Known rows, with every step that occurs
parero, kedis, tosud: [-1.54, -2.54, 2.31, 1.25, -0.44, -1.70, 1.61, 1.45, -2.03, -0.76, -1.37, 1.32, 3.25, -2.55, -2.23, 0.84, -0.40, 0.12, 1.58, 0.57, 2.04, -0.58, 1.04, 1.76, 0.66, 0.82, -0.44, 0.27, 0.78]
kedis, tosud, vade: [0.27, -0.35, 2.37, -1.25, 0.97, -0.88, 0.65, 1.91, -4.37, -3.34, 0.89, 2.12, -1.19, -3.33, -2.87, 1.29, 1.11, -0.10, -1.35, -0.86, 0.04, -1.77, -2.72, 0.81, 1.69, 0.82, -1.27, 0.10, 0.37]
pona, tosud, vade: [0.35, 1.07, 2.07, -1.37, 1.45, 0.77, -0.41, -2.28, -0.17, -0.98, 0.59, -0.08, -2.39, 2.86, -2.73, 1.95, -0.15, 0.07, -2.16, -0.43, 1.69, -2.92, -2.00, 0.54, 1.54, -1.69, 0.06, -1.09, 0.01]
kedis, zeve, tosud, pona, parero, gebom: [1.75, 1.81, -3.86, -0.49, -1.56, 2.92, -1.11, 1.30, 4.44, 0.56, -0.57, -0.95, -1.35, -0.32, 3.25, 0.41, -0.93, 0.39, 1.21, 0.27, -2.20, 0.70, 0.36, 0.19, -1.75, -0.38, -2.70, -0.53, -2.55]
parero, gebom, kedis: [-1.47, -1.16, 1.52, 1.82, 0.01, -1.51, 1.65, -1.57, -0.70, 1.60, 0.61, -1.81, 0.77, -2.57, -0.81, -0.05, -0.47, 0.77, -0.38, 2.15, 1.27, 0.02, 0.72, 0.30, -0.95, -2.51, 1.87, 1.71, 1.25]
pona, parero, gebom: [-0.90, 0.02, 0.55, 0.65, 0.39, 2.43, 0.67, -1.26, 2.60, 2.13, -1.70, 0.65, -0.74, -0.80, -1.20, 2.18, 0.10, 0.52, 1.62, 1.50, 1.55, -0.23, 1.56, 2.08, -0.10, -3.74, 0.68, -1.14, -1.46]
tosud, pona: [-1.95, -0.24, 2.09, -0.81, 2.59, -1.03, 1.53, -0.59, -1.72, -1.59, 0.94, 0.03, 0.26, 0.30, -1.26, 1.34, 2.16, -0.66, -1.02, 0.78, 1.58, -2.01, 0.53, 1.75, 0.59, -1.50, 1.49, -3.56, 0.68]
pona, tosud: [-2.12, -0.50, 1.39, -1.11, 1.38, 0.15, -1.19, -2.61, 1.82, 1.19, 0.22, 0.26, -0.48, 2.34, -2.20, 2.54, 1.17, 0.33, 0.17, 0.18, 3.23, -2.15, 0.17, 2.91, 1.41, -2.33, 0.90, -3.25, 0.03]
kedis, zeve: [-3.21, -0.92, 0.56, -1.40, 0.98, 1.39, 0.52, 1.44, -1.16, -1.08, 0.44, 3.59, 0.84, -3.51, -0.53, 1.10, 2.49, -1.18, 0.88, -0.19, 1.32, -1.21, 1.70, 2.56, 1.97, -0.99, 1.63, -1.64, 0.03]
gebom, kedis, zeve, tosud, vade: [1.61, 0.67, -0.48, -1.83, -0.13, -0.34, -0.37, 0.43, -2.39, -2.38, 1.90, -0.65, -3.09, -2.24, 0.55, -1.59, -0.65, 0.52, -1.56, -1.19, -2.39, -0.12, -2.17, -2.15, -0.43, 1.78, -0.24, 3.71, 0.64]
gebom, parero, pona, tosud, zeve, kedis: [2.58, 0.96, -2.80, 1.03, -0.99, -1.66, -1.45, -2.89, 2.98, 3.13, 0.36, -4.40, -0.32, 6.93, 2.80, -2.73, -1.34, 0.72, -1.36, -0.28, 0.05, 0.68, -0.69, -1.99, 0.04, 1.14, -0.06, -1.01, 0.16]
tosud, zeve, vade: [-0.60, 0.82, 1.10, -1.20, 2.93, -0.10, -0.87, 0.20, -0.63, -2.41, 0.38, -0.03, -0.79, 0.25, -0.26, -0.91, 1.75, 0.57, -0.21, -0.89, 0.42, -1.30, -0.46, -1.96, -0.31, 1.05, 1.38, -0.32, 0.14]
pona, parero, gebom, kedis: [-0.25, 0.40, 0.49, 1.37, -0.61, 1.01, 0.73, -1.86, 2.28, 3.58, -0.72, -0.99, -1.35, -0.91, -0.43, 0.94, -0.41, 0.72, 0.19, 1.46, 0.58, 1.53, 0.74, 0.35, -1.12, -3.76, 1.71, 1.29, -0.26]
parero, pona: [-2.49, -2.15, 2.65, 0.04, 1.21, 0.50, 2.80, -1.51, -3.37, -0.38, -0.12, 0.35, 2.16, 0.42, -1.87, 0.94, -0.16, -0.02, 2.02, 1.21, 3.01, -1.57, 3.48, 1.20, -0.27, -1.66, 0.67, -3.38, 1.40]
tosud, kedis, zeve, vade: [-1.00, 0.58, -0.59, -1.52, 2.13, 1.05, -0.92, 1.06, -1.77, -3.24, -0.40, 3.62, -0.16, -0.92, -1.16, -0.93, 1.66, -1.12, -0.05, -0.81, -2.48, -0.27, -0.28, -1.81, 0.62, 2.09, 0.89, 2.25, 0.09]
zeve, kedis, tosud, vade: [2.27, -0.23, 0.14, -0.78, 1.67, -1.08, 1.38, 0.01, -4.67, -3.34, -0.80, 0.69, -2.07, -1.15, -3.45, -0.05, 0.85, 1.41, -1.28, -0.40, -0.90, -1.67, -3.27, -1.28, 1.94, 2.51, -1.21, 1.82, 0.04]
pona, parero, kedis: [-1.58, -0.66, 2.33, 0.99, 0.63, 1.68, 1.26, -1.32, 1.17, 1.90, -2.85, 1.23, 0.45, 1.72, -2.10, 1.70, -0.71, -0.24, 2.11, 0.78, 2.42, -0.14, 2.75, 1.63, 0.14, -2.56, 2.04, -0.82, -0.86]
gebom, kedis, tosud, vade: [1.08, 0.03, 2.25, -0.41, 0.08, -2.43, 1.04, 1.36, -4.93, -2.03, 1.92, 0.57, -1.80, -3.59, -2.14, 0.03, 0.64, 0.07, -2.64, -0.71, -1.07, -0.01, -3.57, -0.89, 0.89, 0.79, -0.33, 2.58, 1.50]
gebom, parero, kedis, zeve: [-0.80, -1.61, -0.26, 1.88, -2.05, -0.09, 0.45, 1.66, -0.22, 1.22, 0.21, 2.13, 2.94, -2.35, 1.93, -1.86, -0.27, -1.80, 0.26, -0.05, 1.01, 1.51, 2.62, 1.60, 1.64, 0.16, 1.91, 1.70, -0.45]
gebom, parero, pona: [-0.33, -2.29, 1.10, 0.77, -0.15, -0.48, 1.26, -1.16, -2.54, 1.28, 1.33, -0.08, 1.75, 0.14, 0.61, -0.91, -0.05, -0.56, 0.77, 0.24, 2.19, 0.94, 3.05, 1.47, -0.03, -1.17, 1.11, -2.56, 0.75]
parero, gebom, kedis, zeve, vade: [0.81, -0.18, -1.74, 0.97, -1.09, 2.25, 0.36, 0.98, -1.42, -0.37, 0.65, 0.07, 1.01, -3.89, 1.44, -1.80, -0.66, 1.26, 0.59, 0.74, -1.35, 2.14, 1.00, -3.18, -1.31, 0.24, 0.34, 4.59, -0.25]

Rows
[-0.21, -0.04, -1.76, -2.27, 0.66, 0.09, -0.58, 1.18, 0.22, -2.46, 1.32, -0.03, -0.38, -0.81, 1.92, -0.21, 1.08, -0.19, 0.16, -0.73, -1.05, -1.00, 0.09, 0.82, -0.33, 1.70, -1.00, -1.87, -0.38] | kedis, zeve, tosud, pona
[3.06, 2.63, -3.49, 0.89, -1.67, 4.38, -0.27, 1.13, 1.25, 0.97, 0.20, -0.43, -0.75, -0.79, 3.29, -0.89, -0.68, 0.89, -0.23, 0.59, -3.26, 3.69, 0.36, -4.01, -2.16, -0.72, -0.63, 3.08, -2.18] | tosud, pona, parero, gebom, kedis, zeve, vade
[1.36, -0.04, 0.43, -0.03, -0.64, 0.82, 1.10, 1.13, -1.58, -3.44, -1.05, 0.08, -0.19, -0.33, -0.10, -1.24, -3.07, 0.58, 0.26, -0.36, -1.05, -1.41, -0.09, -1.62, -0.34, 2.47, -1.22, 3.48, -0.33] | parero, kedis, zeve, tosud, vade
[0.59, 1.03, -1.85, -0.71, -0.63, 2.94, -1.26, -0.66, 0.04, -1.01, -0.84, 1.12, 1.22, 4.44, 0.25, -0.33, -1.85, -0.25, 0.87, -0.17, -1.84, 0.26, 0.36, -3.14, -0.15, 1.72, -1.90, 0.71, 0.23] | parero, pona, tosud, kedis, zeve, vade
[0.23, 0.84, -0.33, -1.26, 0.26, 0.55, -0.34, 1.66, 0.38, 0.02, 0.01, 1.68, -1.07, -0.71, -0.38, 2.56, 2.74, -0.73, 0.16, -0.71, -0.13, 0.51, -0.94, 1.97, 1.04, -0.77, -1.17, -3.54, -1.15] | kedis, tosud, pona, parero
[-1.68, -0.43, -0.55, 1.38, -1.77, 0.14, 1.20, 0.91, -0.16, 1.23, 0.88, 0.48, 1.41, -4.74, 1.22, -0.87, -0.14, -0.35, -0.34, 1.35, -0.50, 0.85, 0.85, 0.16, -0.11, -1.59, 1.27, 2.79, 0.68] | parero, gebom, kedis, zeve
[3.01, -0.36, -0.69, 2.07, -1.51, -2.28, -1.83, 3.03, -0.34, -0.51, 0.17, -0.71, 1.77, -1.23, 2.45, -3.70, -0.50, 0.19, -0.52, -1.71, -1.15, 2.67, -1.29, -2.54, -0.49, 4.18, -0.80, 3.20, -0.44] | gebom, parero, kedis, tosud, zeve, vade
[0.73, -0.19, -0.17, 1.10, -0.69, -2.22, -1.40, -2.90, 1.66, 2.74, 0.73, -1.29, 0.70, 5.53, 0.22, -0.96, -1.55, -1.60, -1.52, 0.08, -0.19, 0.60, -0.38, 0.74, 0.21, -0.47, -0.11, -1.05, 1.24] | gebom, parero, pona, tosud, kedis
[0.66, -1.18, -0.33, 0.56, -1.48, 0.26, -1.08, -2.49, 1.10, 3.42, 1.37, -1.45, 1.17, 3.89, 1.04, -0.09, -0.99, -0.33, 0.27, -0.03, 2.78, 0.96, 1.82, 1.64, 0.33, -1.75, -0.15, -3.23, 0.06] | gebom, parero, pona, tosud
[0.13, -0.27, -1.48, -0.35, -1.15, 2.80, -0.71, 0.43, 3.14, 0.92, -2.64, 1.15, -0.39, 0.50, 0.80, 0.31, -1.58, 0.55, 3.29, -0.52, -0.07, 0.88, 2.65, 0.67, -0.83, 0.43, -0.37, 0.90, -1.80] | pona, parero, kedis, zeve, tosud
[0.41, 0.46, -0.10, -1.30, 1.35, -1.03, -1.76, 2.86, -1.64, -2.99, 0.66, 0.86, -0.16, -2.56, 0.01, -0.80, 2.25, 0.64, 0.09, -1.90, -0.83, -0.19, -2.08, -1.58, 0.01, 3.23, -1.08, -0.05, 0.12] | kedis, tosud, zeve, vade
[0.13, -1.82, -0.75, -0.69, 1.70, -1.48, 0.57, -0.35, -2.63, -1.27, -1.27, 0.78, -0.05, -1.65, -2.97, 0.41, 2.50, 1.39, 0.85, 0.03, 0.76, -0.63, -0.85, 0.66, 1.66, 1.74, -0.21, -0.43, 0.01] | zeve, kedis, tosud
[-0.53, 0.63, 1.62, 1.43, 0.56, 1.24, 1.92, -1.03, 1.32, 0.97, -1.99, -0.04, 0.86, 3.17, -0.53, 1.43, -0.79, -0.77, 0.60, 1.11, 1.23, -0.26, 1.87, 0.47, -0.52, -2.17, 1.22, -1.77, -1.05] | tosud, pona, parero, kedis
[1.16, -0.59, -1.24, -0.35, 1.62, -1.95, 1.03, 0.15, -2.56, -1.91, -0.27, -0.81, 0.15, 0.01, -1.45, -0.02, 2.22, 1.04, -0.65, 0.22, -0.63, -0.68, -1.86, -0.35, 1.09, 2.21, -1.18, -1.29, 0.04] | zeve, kedis, tosud, pona
[-2.75, -0.64, 0.57, -0.75, -0.01, -0.06, 0.73, 0.69, -1.71, 0.45, 1.40, 1.96, 0.26, -3.61, 0.10, -0.23, 1.99, -1.04, -0.35, -0.22, 0.15, 0.38, 0.92, 0.84, 1.06, -0.94, 2.60, 0.95, 1.06] | gebom, kedis, zeve
[-1.54, 0.97, 1.02, -0.09, -0.43, -0.44, -0.22, -1.44, 2.30, 1.33, 0.41, -2.26, 0.90, 4.73, 0.99, 0.46, -1.14, -0.29, -0.17, 0.02, 1.95, -1.96, 0.29, 0.01, -0.28, -1.00, -0.33, -3.81, 1.20] | parero, pona, tosud, zeve
[-1.53, 0.04, 1.39, 0.28, 0.53, -1.02, 0.22, -3.17, 0.90, 0.82, -0.70, -0.70, 0.96, 5.94, -1.93, 1.06, -1.72, -0.93, -0.35, 1.03, 0.69, -1.80, 0.10, 0.18, -0.05, -0.93, -0.38, -2.05, 1.88] | parero, pona, tosud, kedis
[0.57, 0.62, -2.41, 0.68, -2.62, -0.23, -1.81, -0.33, 2.20, 2.52, 0.88, 0.75, 1.31, 3.45, 2.54, -1.51, -1.18, -2.53, -1.45, -0.55, -1.61, 1.39, 0.03, 0.35, 1.34, 0.45, -0.58, 0.08, 0.70] | gebom, parero, pona, tosud, kedis, zeve
[3.35, -0.23, -0.99, 0.74, -1.90, -0.32, -0.56, 1.41, -0.61, -1.48, 0.41, -0.46, -0.67, -0.57, 2.22, -3.12, -3.09, -0.12, -0.96, -1.33, -1.82, 0.96, -0.42, -1.16, -0.05, 2.94, -0.86, 4.37, -0.85] | gebom, parero, kedis, zeve, tosud, vade
[-1.47, -1.13, 1.28, -0.27, -0.16, 1.26, 0.66, -2.85, 0.15, 1.56, -0.07, -1.04, 1.58, 3.87, -1.20, 1.72, -1.21, 0.57, 1.40, 0.86, 3.34, -1.58, 2.22, 1.34, 0.01, -2.18, -0.45, -4.32, 0.67] | parero, pona, tosud
[0.72, -0.19, -0.25, 1.97, -1.82, -2.86, 1.36, 1.49, -1.38, 0.37, 1.69, -2.50, 1.45, -3.42, 0.85, -0.24, -0.14, 0.37, -1.85, 1.39, -1.18, 1.21, -2.25, -0.51, -1.02, -0.20, -1.53, 1.26, 1.07] | parero, gebom, kedis, tosud, pona
[-2.15, 0.51, 1.45, -0.55, 2.21, -2.04, -1.60, -2.81, 2.40, 0.50, -0.36, 0.47, -1.06, 4.26, -2.99, 1.52, 0.69, -1.43, -1.63, 0.23, 0.44, -2.30, -1.84, 2.10, 1.25, -0.86, 1.06, -0.97, 1.39] | pona, tosud, kedis
[1.00, 0.91, -0.71, -2.21, 1.89, 0.82, -1.10, -1.46, 2.39, -0.06, -0.12, -1.31, -3.15, 3.05, 0.17, 1.65, 0.84, 0.87, 0.74, -0.54, -0.34, -0.49, -0.04, 1.14, -1.39, -0.59, -0.57, -3.26, -1.48] | zeve, tosud, pona, parero
[-0.43, 0.53, 0.03, 1.89, -1.79, -4.04, -0.23, 2.47, 0.80, 0.91, 1.19, -2.17, 0.65, -4.42, 1.65, -1.49, -0.16, 0.04, -1.99, 0.19, -1.52, 0.61, -3.09, -0.67, -0.88, 0.83, -0.56, 2.52, 1.77] | parero, gebom, kedis, tosud, zeve
[-0.53, 1.10, -1.83, 0.96, -2.40, 2.68, 0.02, 0.62, 2.57, 3.26, -0.32, 1.17, -0.66, -3.20, 1.72, 0.39, -0.21, -0.26, 0.52, 0.82, -1.06, 2.18, 1.13, 0.39, -0.41, -2.86, 1.13, 2.25, -1.01] | pona, parero, gebom, kedis, zeve
[1.93, 1.33, -0.43, 0.78, -0.64, 1.27, -1.29, 2.43, 1.42, -0.42, -2.53, 0.55, 0.10, 0.47, 0.55, -0.61, -0.70, 0.74, 1.60, -1.45, -1.15, 1.70, -0.72, -2.73, -0.99, 2.60, -1.31, 1.61, -1.53] | pona, parero, kedis, tosud, zeve, vade
[1.98, 0.91, -1.15, 1.61, -1.16, -1.89, -1.07, 2.42, -0.40, -0.65, 0.95, -2.52, 0.32, -3.65, 1.70, -2.55, -0.53, 1.49, -1.16, -0.14, -2.40, 1.82, -3.14, -3.99, -1.96, 2.31, -1.47, 4.25, 0.74] | parero, gebom, kedis, tosud, zeve, vade
[-0.17, -0.69, 0.49, -1.81, 2.40, -1.73, -0.22, -1.28, -0.39, -2.06, 1.04, -2.26, -1.14, 1.33, -0.35, 0.47, 0.71, 0.81, -0.04, 0.07, 0.61, -1.91, -0.06, 1.08, -1.10, 0.79, -0.56, -2.74, 0.30] | zeve, tosud, pona
[0.91, 1.56, -2.97, -2.53, 0.20, 2.63, -1.68, 0.90, 3.00, -0.45, -0.06, 0.65, -2.41, 0.67, 2.31, 1.00, 1.29, -0.18, 0.91, -1.16, -1.68, 0.42, 0.41, 0.83, -0.42, 0.17, -1.29, -2.42, -2.20] | kedis, zeve, tosud, pona, parero
[1.35, 0.25, 0.03, 0.55, 0.55, 0.72, 0.31, -1.73, 2.64, 0.26, -1.96, -2.57, -0.70, 4.42, 0.19, 0.65, -1.93, 0.99, 1.48, 0.44, 0.28, 0.01, 1.25, -0.11, -2.19, -0.02, -0.91, -1.10, -1.48] | zeve, tosud, pona, parero, kedis
[-1.43, 0.39, 1.02, -0.13, -0.20, -4.56, -0.72, 2.20, -0.53, -0.08, 1.94, -0.72, -0.49, -3.44, 0.54, -0.80, 2.04, -0.61, -2.13, -1.18, -1.02, 0.25, -2.99, -0.03, 0.32, 1.38, 0.89, 0.73, 2.22] | gebom, kedis, tosud, zeve
[-1.66, 0.06, 0.14, 0.58, -1.06, 3.49, 1.01, 1.14, 1.83, 1.35, -2.39, 3.41, 1.32, -0.73, 0.05, 1.09, -0.38, -1.13, 2.45, 0.15, 0.92, 0.64, 3.26, 1.55, 1.03, -1.61, 1.60, 0.09, -1.72] | pona, parero, kedis, zeve
